Each row was made from one small tree. The marks that hang from a mark follow it in brackets, in the order of their numbers. Every link used is in the known rows. Write each row's tree.
Known rows
k957{k555{k942}}: [-2.19 -0.22 -0.56  2.98 -3.00 -0.64  2.05  0.19 -2.51  1.15  2.81  0.07
  2.02  0.30 -5.75  2.55  0.40  1.56  0.27  0.44  2.88  2.26 -5.30  3.08]
k739{k18 k957}: [ 1.11 -0.39  1.39  2.42 -3.36  0.06  3.29  0.56 -0.87  2.22  2.39 -0.56
  0.14  0.02 -3.85  4.09  1.27  0.98 -3.89 -2.22  2.63  0.04 -5.30  2.78]
k739{k18{k555} k942{k135 k862} k957}: [-0.41  2.98  3.39  5.49 -1.08  0.91  1.98 -1.01 -1.21  0.82  5.19 -1.63
  0.35 -0.96 -4.01  3.00  1.48 -0.57 -4.43 -1.62  2.61  1.09 -7.95  0.51]
k739{k18 k942{k135 k555 k862} k957}: [-0.82  3.15  1.10  6.09 -2.13  0.96  0.48 -1.84 -1.82  0.29  5.55 -1.40
  1.51 -2.25 -2.55  2.84  2.47 -0.23 -4.00 -0.75  2.93  0.95 -7.83  0.66]
k375{k942{k555}}: [-2.19 -1.81 -1.81  2.88 -2.55 -1.60 -0.09  0.60  0.99  1.77  1.89 -0.97
  1.60  1.93 -0.14  1.40  1.02  0.31 -1.36  0.41 -0.59 -0.60 -4.93  2.68]
k312{k375{k942{k555}} k908}: [-2.45 -2.50 -1.53  1.60 -1.85 -2.78  0.67  2.99  0.20  1.80  2.95 -3.01
  2.42  1.80 -1.14  1.17 -0.17 -1.14 -1.45 -0.48 -1.67  0.34 -5.72  1.88]
k18{k555}: [-2.75 -0.56  1.23  1.75 -0.53 -0.12  3.50  0.64  0.90  1.25  4.18 -0.13
  1.41  3.58 -3.61  1.28 -1.35 -0.12 -2.81 -0.83  0.36  1.63 -6.60  1.92]
k739{k942{k135 k862}}: [-2.17  1.28  0.85  4.67 -2.05 -0.10  0.10 -1.47 -2.67  1.05  4.52 -0.45
  1.70  0.95 -3.43  1.43 -0.02  0.80 -1.70  0.64  2.34  1.05 -7.26 -0.46]
k18{k555 k739{k942 k957}}: [-2.00  2.05  2.06  3.86 -2.25  1.12  1.44  2.80 -0.33  1.98  2.85  0.85
 -1.43  2.35 -3.73  2.85 -0.03 -0.96 -3.73 -0.25  0.92  1.54 -6.34  2.17]
k375{k312{k908}}: [-1.48  0.15 -0.77  2.67 -3.78 -0.81  1.43  1.30  0.22  1.54  4.01 -1.09
  0.88  1.72 -2.05  2.01 -0.25 -1.26 -1.59  0.23 -1.26 -0.80 -7.04  2.93]
k739{k18{k555{k942}}}: [-0.58  0.59  3.02  1.86 -1.31 -0.56  3.57  0.03  0.84  1.34  3.78 -0.86
  0.90  1.78 -5.05  1.04 -0.89 -0.08 -2.68 -2.45  2.35  1.66 -6.62  1.54]
k957{k555{k942{k135 k862}}}: [-3.34  0.90 -0.78  4.45 -1.79 -0.45  0.83 -0.74 -3.26  0.13  3.59 -0.89
  2.76  0.05 -5.51  1.78  0.52  1.39 -0.37  0.35  2.28  2.74 -5.33  2.46]
k981{k942}: [-1.35 -2.79  0.53  2.90 -1.55 -2.46  0.96 -0.92 -0.45  3.17  2.37 -0.18
  0.43  2.56 -4.06  1.63 -1.22  2.57 -0.66  0.01  1.91 -0.81 -6.90  2.71]
k739{k942}: [-0.54 -0.39  1.10  2.56 -3.84 -0.23  1.75 -0.12 -1.58  2.47  3.31  0.92
  0.62  1.31 -3.82  2.52 -0.12  0.99 -0.69  0.63  3.08  0.40 -7.14  0.34]
k375{k312}: [-1.66  0.23 -1.16  2.72 -3.50 -1.51  1.68  0.33 -1.03  0.92  3.03  0.10
  0.36  1.25 -2.25  2.52  0.42  0.08 -1.98  0.85 -0.35 -1.66 -6.04  2.50]
k942{k135 k862}: [-3.91  0.82 -0.61  4.63 -0.29 -0.48  0.01 -1.73 -2.56 -0.27  4.37 -1.61
  3.03  2.04 -2.92  0.32 -0.60  1.03 -3.21 -0.22  0.31  1.58 -5.51  0.66]
k908{k312}: [-0.88 -2.79  0.49  1.66 -2.76 -1.38  2.49  1.17 -0.85  3.53  2.66  1.53
  1.60  2.65 -3.29  2.41 -1.40  1.08 -2.19  0.72  2.79  0.56 -4.89  2.00]
k957{k555{k942{k862}}}: [-2.62  0.54 -0.77  3.98 -1.99 -0.54  1.50  0.24 -2.58  0.87  3.76 -0.33
  2.49 -0.68 -5.52  1.75  0.13  1.17  0.51  0.01  2.60  2.16 -4.90  2.67]
k312{k375{k942} k908}: [-1.53 -3.06 -0.59  1.15 -2.24 -3.15  1.07  3.39 -0.28  2.36  1.87 -2.90
  1.67  2.28 -2.10  1.57 -0.54 -0.63 -1.23 -0.74 -1.36 -0.01 -5.16  1.71]
k375{k312{k908} k942{k555 k862}}: [-2.75  0.82 -2.83  5.37 -2.12 -1.67 -1.65  1.64  1.87  0.97  4.44 -2.85
  1.80 -0.36  1.58  0.28  0.99 -2.96 -0.70  0.43 -3.77 -2.36 -5.98  3.30]
k18{k555 k739}: [-2.85  1.78  1.36  2.27 -0.97  0.63  1.76  2.70  0.15  1.44  2.74  0.59
 -0.80  4.20 -3.56  0.66 -1.86 -0.61 -3.62 -0.62 -0.17  2.09 -4.91  2.50]
k312{k375{k942{k135 k555 k862}} k908}: [-3.58 -1.44 -1.74  3.11 -0.64 -2.60 -0.43  1.98 -0.55  0.76  3.69 -3.90
  3.21  1.46 -0.94  0.45 -0.18 -1.24 -2.10 -0.48 -2.26  0.72 -5.78  1.30]

Which tree is each row?
[ 0.90  1.50  1.42  4.03 -3.93  0.97  2.06 -0.51 -0.70  1.76  4.43 -0.06
  0.54 -1.89 -2.96  3.92  2.40 -0.04 -3.07 -0.80  3.77  0.37 -7.78  1.54]	k739{k18 k942{k555} k957}
[-3.72  1.42 -2.67  6.03 -1.75 -1.62 -2.53  0.05  0.96 -0.05  4.38 -3.64
  2.05  0.67  1.56  0.45  1.48 -2.51 -1.86  1.06 -4.20 -1.61 -6.69  3.11]	k375{k312{k908} k942{k135 k555 k862}}
[-5.72  1.97 -2.31  5.63  0.43  0.19 -0.91 -2.73 -1.39 -1.52  6.42 -1.61
  4.61  1.11 -1.05 -0.58  0.09  0.06 -3.58  0.35 -0.41  2.16 -6.64  0.96]	k942{k135 k555 k862}
[-3.82 -0.27 -2.03  5.02 -0.72 -1.42 -1.63 -0.84 -0.04  0.30  3.00 -2.31
  2.66  1.60  0.30  0.33  0.97  0.12 -2.23  0.43 -1.36 -0.03 -5.05  1.89]	k375{k942{k135 k555 k862}}
[-0.78 -0.97 -1.10  3.30 -4.02 -2.14 -0.33  2.10  1.29  2.35  1.72 -2.23
 -0.11  1.74 -0.10  2.15  0.94 -1.67 -0.65  0.52 -2.84 -2.65 -5.91  3.69]	k375{k312{k908} k942}
[-0.07  2.08  1.50  4.71 -3.68  0.96  1.19 -1.97 -1.66  0.79  4.26 -0.76
  0.87 -0.73 -2.91  4.03  3.00  0.44 -4.25 -0.26  3.39  1.04 -8.36  1.18]	k739{k18 k942{k135 k555} k957}
[ 0.58  2.11  1.64  2.72 -3.24  0.51  1.93 -1.08 -0.81  1.41  4.88  0.15
  0.62 -0.50 -3.09  1.34  0.31  0.05 -1.79 -0.55  3.77  0.80 -7.39  0.53]	k739{k18 k942{k555}}
[-2.67  1.29  1.14  3.23 -1.41  0.79  1.86  3.09  0.16  1.59  2.45  0.42
 -0.85  3.21 -3.50  2.48 -0.50 -0.69 -4.47 -0.85 -0.15  1.72 -5.16  3.15]	k18{k555 k739{k957}}
[-0.22 -0.03  2.77  3.18 -2.00 -0.30  3.68  0.62  0.91  1.73  3.41 -1.12
  0.66  0.53 -4.95  3.62  1.16 -0.10 -3.94 -2.74  2.33  1.05 -6.99  2.52]	k739{k18{k555{k942}} k957}
[-4.15  2.03  1.67  4.28 -0.32 -0.41  0.61  2.52  0.69  1.13  3.63 -0.10
  0.54  2.86 -4.73 -0.16 -1.67 -1.22 -2.52 -1.32  0.18  2.45 -5.62  1.74]	k18{k555{k942{k862}} k739}
[-1.66 -3.42 -0.80  1.93 -1.86 -3.72  1.68  2.20 -1.20  2.81  1.95  0.21
  1.80  1.62 -1.89  2.33 -0.45  0.79 -2.34  1.06  1.44 -0.47 -3.98  1.54]	k908{k312{k375{k942{k555}}}}
[-3.05 -1.25  0.22  4.98  0.15 -2.25 -0.58 -2.29 -1.50  1.82  3.57 -1.51
  1.48  2.14 -3.68  0.58 -1.17  2.34 -1.56  0.02  1.04 -0.27 -7.03  1.78]	k981{k942{k135 k862}}
[ 2.16  0.74  2.51  3.39 -4.38  0.41  2.71  0.17 -1.46  2.70  2.95  0.01
 -0.67 -1.22 -4.22  4.58  1.98  0.73 -2.79 -1.23  4.26 -0.14 -7.10  1.30]	k739{k18 k942 k957}
[-2.93 -1.78 -1.69  2.63 -0.88 -2.74  0.17  3.05  0.17  1.41  3.80 -3.43
  2.91  0.82 -1.02  0.30 -0.59 -1.63 -1.27 -0.95 -2.01  0.22 -5.28  1.53]	k312{k375{k942{k555 k862}} k908}
[-2.49 -2.63 -0.98  2.87 -0.98 -3.59  0.83  1.49 -1.70  2.15  2.50 -0.44
  2.32  1.50 -1.75  1.75 -0.47  0.69 -2.73  1.14  1.11 -0.25 -4.07  1.14]	k908{k312{k375{k942{k135 k555 k862}}}}
[-2.49  1.71 -0.66  4.81 -2.88  0.40 -0.38  2.03 -3.04  1.19  1.56  0.07
  0.00  1.00 -4.23  2.96  0.77  0.84 -2.91  0.03  1.19  1.86 -3.99  3.29]	k18{k739{k957{k555{k942{k135 k862}}}}}
[ 1.23  2.46  2.05  4.27 -4.00  1.19  2.11 -1.22 -3.95  1.20  3.03 -0.75
 -0.53 -1.45 -4.83  5.02  2.93  1.35 -3.07  0.11  4.35  1.43 -6.79  2.18]	k739{k18 k942{k135} k957{k555}}
[-1.45 -3.34 -0.45  2.22 -1.49 -3.73  1.54  2.55 -1.61  3.05  1.88 -0.09
  1.56  1.29 -2.46  2.08 -0.95  0.77 -2.04  0.58  1.43 -0.86 -3.38  1.16]	k908{k312{k375{k942{k862}}}}
[ 1.17  1.39  2.70  4.01 -4.09  0.55  1.85 -1.41 -2.47  1.75  2.86 -0.78
 -0.26 -0.10 -4.19  4.65  2.43  1.13 -3.86 -0.66  3.87  0.52 -7.75  1.03]	k739{k18 k942{k135} k957}
[-4.25 -0.47 -1.05  5.69  0.73 -1.82 -1.17 -2.95 -0.68  0.81  4.95 -1.54
  2.64  1.50 -2.50 -0.11 -0.63  1.63 -1.92  0.41  0.49  0.24 -7.82  2.02]	k981{k942{k135 k555 k862}}
[-1.13 -3.81 -0.23  1.50 -2.19 -3.83  1.95  2.50 -1.53  3.27  1.30  0.26
  1.27  2.07 -2.59  2.67 -0.75  1.20 -2.09  0.78  1.69 -0.77 -3.68  1.39]	k908{k312{k375{k942}}}
[ 2.29  1.86  1.83  3.58 -4.34  1.15  2.99  0.26 -2.96  2.18  3.08 -0.02
 -0.96 -2.52 -4.93  4.99  2.30  0.83 -1.92 -0.57  4.77  0.63 -6.11  2.40]	k739{k18 k942 k957{k555}}
[-2.68 -1.94 -0.78  2.64 -0.98 -2.97 -0.09  2.41 -1.13  1.43  2.80 -3.85
  2.46  2.11 -1.83  0.84 -0.47 -0.74 -1.86 -0.73 -1.95  0.41 -5.26  1.12]	k312{k375{k942{k135 k862}} k908}
[-0.33  2.74  1.78  3.36 -3.00  0.68  1.06 -2.62 -1.75  0.50  4.77 -0.52
  0.95  0.62 -2.89  1.46  0.87  0.56 -2.91  0.11  3.31  1.59 -8.08  0.17]	k739{k18 k942{k135 k555}}
[-0.15  1.29  0.89  4.48 -2.63  0.16  2.31 -0.20 -2.49  0.89  3.03 -1.40
  0.97 -1.77 -5.31  4.00  2.09  1.07 -2.84 -1.68  3.19  1.53 -5.26  3.17]	k739{k18 k957{k555{k942{k135 k862}}}}
[-4.25 -0.48  0.46  5.14 -1.49 -1.86 -0.17 -1.49 -1.16  0.49  3.86 -1.40
  3.79  1.70 -4.97  0.95  0.10  1.08 -1.52 -0.65  1.64  1.97 -7.16  0.44]	k555{k942{k135 k862}}
[-1.06  0.89  3.09  2.20 -1.28 -0.52  3.17 -0.76  0.40  0.95  3.77 -1.20
  1.04  2.36 -4.98  1.03 -0.54  0.18 -3.30 -2.11  2.19  2.02 -6.91  1.45]	k739{k18{k555{k942{k135}}}}
[-1.53  0.14 -1.54  4.64 -2.52 -2.11 -1.01  2.32  1.12  1.82  3.00 -2.90
  0.65  0.37  0.20  0.96  0.47 -2.32 -0.42  0.00 -3.29 -2.82 -5.25  3.06]	k375{k312{k908} k942{k862}}
[-0.57  0.49  2.58  3.88 -1.28 -0.22  3.38  0.69  0.89  1.54  4.04 -1.44
  0.99 -0.26 -4.78  2.99  0.90 -0.45 -3.90 -3.05  2.19  1.01 -6.73  2.26]	k739{k18{k555{k942{k862}}} k957}
[-2.64  2.42  2.14  4.32 -2.00  0.97  0.81  1.73 -1.05  1.31  2.70  0.30
 -1.11  3.13 -3.65  2.76  0.45 -0.51 -4.57  0.26  0.66  2.07 -6.87  2.04]	k18{k555 k739{k942{k135} k957}}
